Known rows, with every step that occurs
nako-ramam-rukov: [ 2.02  2.83  3.19 -3.75  0.47  1.96  1.59  3.68 -2.96  2.17  3.89  3.22
 -0.88  2.19  2.57  1.50 -0.37  2.56  2.51  1.84]
ramam-nako-sofopi-vefif-zakef-kila: [-0.44 -0.40 -0.52  0.79  1.01 -0.36  0.40  1.74 -0.57  0.70  5.29  2.97
 -2.05  2.53  0.37  0.50  4.62  6.44  1.97  1.11]
sofopi-kila-zakef-vefif: [ 3.82  2.52 -2.40  7.25 -0.19  0.06 -3.72  2.13  5.31  1.33 -2.87  0.08
  1.66  2.98  2.17  2.24  0.44  3.64 -0.69 -0.18]
zakef-kila-sofopi-rukov-ramam-nako: [ 3.50  1.65 -0.05  2.70  1.02  1.70 -1.22 -0.15  1.65  4.35  1.18  1.25
  0.09  3.23  0.34  1.27 -0.60  3.18 -1.21  3.11]
nako-ramam-rukov-sofopi-kila-zakef: [ 3.44  2.86  1.42 -0.01 -0.53  0.95  0.52  5.48 -4.74  2.39  3.78  4.15
  0.12  3.32  0.08  1.55  2.18  3.33  1.24  2.32]
sofopi-vefif-zakef: [-0.93 -0.46 -0.12  2.51 -0.10 -2.69  0.53  0.55  1.92 -0.74  0.48  0.91
 -0.61  1.71 -0.25 -1.00  7.31  3.78 -1.42 -0.76]
vefif-zakef-kila-sofopi-rukov-ramam-nako: [ 3.94  1.88  0.79  4.20  1.29 -0.16 -0.29 -2.22  3.56  2.73  2.31  1.30
  0.11  5.08 -1.77  1.85  3.92  4.92 -0.26  3.18]
sofopi-rukov-ramam-nako: [ 2.24 -1.62  1.61 -1.64 -0.57  3.93  0.69  2.49 -3.70  2.97  3.22  1.40
 -2.34  2.22 -2.69  1.11  1.66  2.71  1.12 -1.18]
zakef-kila: [ 1.11  1.28 -1.40  2.00  0.67  0.97 -1.42 -1.67  2.89  1.19  0.36  0.06
  1.08  0.93  2.85  0.38  0.95  2.08 -1.25  1.55]
nako-sofopi-rukov-ramam: [-3.33 -2.35  0.48 -1.78 -0.63  2.98  0.93  0.67 -4.14  1.99  4.38  0.82
 -2.82  1.16 -2.71  1.11  2.28  1.17  0.80 -1.47]
vefif-zakef-kila-sofopi-nako: [ 0.28  1.30  0.08  3.27  1.81 -1.20 -1.12 -3.30  7.73  1.47 -0.26  0.13
  1.17  3.19  0.22  1.38  2.16  4.13 -1.14  2.38]
rukov-ramam-nako-sofopi-kila-zakef: [ 3.61  0.06 -1.90  2.29  0.16  3.25 -0.70  4.99 -5.15  1.97  4.40  3.10
 -1.66  4.05 -3.77  3.01  1.98  4.87  1.54  2.17]
sofopi-nako-ramam-rukov: [-1.84 -0.49  2.69 -6.71  1.02  4.27  0.65  4.39  0.76  2.40  2.71  2.53
 -1.54  1.43  2.11  1.78 -2.53  4.46  2.12 -0.70]
ramam-rukov: [ 1.90  2.26  2.53 -1.35  0.32  1.24  0.05  1.01 -1.05  0.68  2.21  2.23
 -0.64  0.36  2.23  0.79  0.13  1.87  1.09  1.15]
vefif-zakef-kila-sofopi-nako-ramam: [ 0.61  1.76  0.70  1.69  1.96 -0.53 -0.39 -1.78  6.68  2.27  0.87  0.99
  0.97  4.24  0.69  1.80  1.74  4.68 -0.24  2.79]
zakef-kila-sofopi-rukov-ramam: [ 2.21  1.49 -0.44  3.36  0.68  1.30 -1.44 -1.18  2.80  4.13 -0.14  0.30
  0.63  2.74  0.58  1.02 -0.07  1.59 -2.45  2.81]
vefif-zakef-kila-sofopi: [ 2.14  2.60 -0.10  5.07  1.44 -2.70 -0.86 -4.03  6.20  1.06  0.08  0.18
  1.60  3.49  0.27  1.06  3.11  2.92 -1.23  3.53]
sofopi-nako-ramam: [-2.94 -1.85  1.22 -5.96  0.84  3.69  0.48  3.57  1.61  1.96  1.34  1.21
 -1.13  1.18  0.61  1.05 -2.50  3.18  1.46 -1.50]
vefif-zakef-kila: [ 1.55  1.58 -0.24  3.72  0.97 -1.14 -0.58 -3.80  4.94  0.04  1.17  0.01
  1.06  2.88  0.42  1.03  5.22  3.80 -0.39  1.67]
nako-ramam: [ 0.67  1.06  1.15 -2.63  0.24  1.00  1.48  2.88 -2.00  1.54  2.33  1.57
 -0.31  1.90  0.83  0.86 -0.46  0.99  1.69  0.73]
sofopi-kila: [ 0.76  0.31 -0.49  3.32 -0.53 -1.06 -1.71  2.83 -0.80  0.71 -1.97  0.35
  0.45  2.47 -2.47  0.36  2.07  1.55 -1.54 -1.21]
rukov-ramam-nako-sofopi-vefif-zakef-kila: [ 2.10 -0.72 -1.31  1.61  0.85  1.43  1.38  2.57 -4.04  1.32  5.97  3.28
 -2.08  4.39 -3.10  1.58  6.25  6.40  0.64  2.24]

Rows
[-0.36  1.36  2.57 -2.83  1.65  1.14 -0.02  3.24  2.66  3.42  0.28  2.26
 -0.30  2.12  0.97  1.40 -5.00  2.19  0.51  2.33] : kila-sofopi-nako-ramam-rukov
[-3.97 -0.82 -1.33  1.96  0.40 -1.60  0.26 -0.52  1.11 -0.04  3.48  1.50
 -1.47  1.78  0.52 -0.05  7.01  4.35 -0.61  0.21] : nako-sofopi-vefif-zakef-kila
[ 2.30 -1.06 -0.86  0.83  0.24  2.17  0.97  4.89 -7.13  1.48  4.40  3.00
 -2.05  4.13 -5.59  1.93  2.47  4.00  1.21  1.19] : rukov-ramam-nako-sofopi-kila
[ 1.84  2.58 -1.13  3.84  1.31 -0.84 -1.76 -1.88  4.43  2.34 -1.19  0.20
  1.71  1.63  2.37  0.45 -1.42  0.96 -2.25  3.88] : zakef-kila-sofopi
[ 2.68  1.67 -2.00  5.65 -0.68  0.89 -4.07  2.86  2.12  1.32 -2.12  0.67
  1.15  2.32  0.09  2.09  1.39  2.98 -0.91  0.17] : sofopi-kila-zakef
[-0.78 -0.83  2.06 -3.34 -0.12  0.76  1.54  2.39 -3.10  0.50  2.83  2.83
 -0.75  0.02 -1.33 -0.45  1.02  2.07  0.04  0.25] : ramam-rukov-sofopi-nako
[-3.02 -3.10  0.23 -4.05 -0.32  0.07  2.67  3.40 -3.94  0.99  2.25  1.84
 -0.36  0.73 -4.03 -0.93  1.07  0.95 -0.09 -0.66] : rukov-sofopi-nako-ramam
[ 2.80  0.35  1.59  1.02  0.37  0.76  0.08  1.80 -0.92  3.89  0.80  1.37
 -0.96  2.71 -2.56  1.08 -1.87  0.84 -0.31  1.91] : kila-sofopi-rukov-ramam-nako
[ 1.24  0.92  2.02 -0.85 -0.56 -1.05  1.88  1.33 -5.34  0.13  3.19  2.80
 -0.30  0.30 -1.31 -0.75  2.52  0.58 -0.08  1.49] : ramam-rukov-sofopi
[ 0.87  1.32  2.28 -2.78 -0.35 -0.55  3.12  5.28 -6.38  1.66  4.69  4.36
 -1.02  2.17  0.48 -0.44  3.67  2.55  0.58  1.54] : nako-ramam-rukov-sofopi-vefif
[ 1.28  1.59  2.64 -1.93 -0.19 -1.41  3.31  3.89 -4.89  1.29  5.17  4.26
 -0.89  3.15 -0.52 -0.19  5.99  3.66  0.96  1.65] : nako-ramam-rukov-sofopi-vefif-zakef
[-0.07 -1.25 -1.12  3.13 -1.37 -3.60  0.79  2.72 -5.70 -0.13 -0.38  1.20
  0.82  1.77 -6.43 -1.62  4.76 -0.39 -2.52 -0.52] : rukov-sofopi-kila
[ 3.81  2.85 -2.35  4.80  0.40  1.17 -2.63 -0.64  7.39  0.74 -1.13 -0.40
  1.56  0.62  5.89  2.37 -1.94  2.70  1.26  1.20] : kila-zakef-vefif
[ 3.26  2.11  0.66  2.85 -0.90 -0.53 -0.87  3.32 -3.76  0.95  1.88  3.24
  0.43  1.79 -1.34  0.62  3.37  2.40 -0.64  1.56] : ramam-rukov-sofopi-kila-zakef
[-0.39 -0.82  0.30 -1.92  0.75  0.99  0.80  2.26 -3.36  0.43  4.79  2.36
 -2.15  0.92 -1.19  0.94 -0.73  2.84  3.53  0.92] : ramam-nako-sofopi
[ 4.42  0.47 -2.10  3.71  0.53  2.74 -0.35  4.51 -3.00  1.94  3.68  2.70
 -1.20  4.63 -2.25  3.12  1.37  5.49  1.81  1.83] : rukov-ramam-nako-sofopi-kila-zakef-vefif
[ 0.27  1.24  0.18  4.57  0.72 -4.67 -0.01  0.25  3.46  0.90 -1.52  0.93
  0.40  2.34 -0.59 -0.59  2.84  1.58 -2.35  2.27] : kila-sofopi-vefif-zakef
[-0.20  0.27 -1.15  3.83  0.31 -2.10 -0.50 -0.69  3.75  0.07  0.66  0.85
 -0.02  2.32  1.57 -0.71  8.10  5.10 -2.19  0.34] : sofopi-vefif-zakef-kila
[ 1.73  1.89  2.73 -3.34 -0.15  0.23  2.95  3.99 -6.29  1.67  4.82  3.91
 -0.59  2.00 -0.12  0.38  1.51  1.62  1.63  2.06] : nako-ramam-rukov-sofopi
[ 2.09  1.11 -1.42  2.93  0.70  1.01 -1.67  3.53  0.39  1.25  2.90  2.27
 -0.96  2.98  0.81  2.31 -0.47  5.34  3.22  0.52] : ramam-nako-sofopi-kila-zakef-vefif
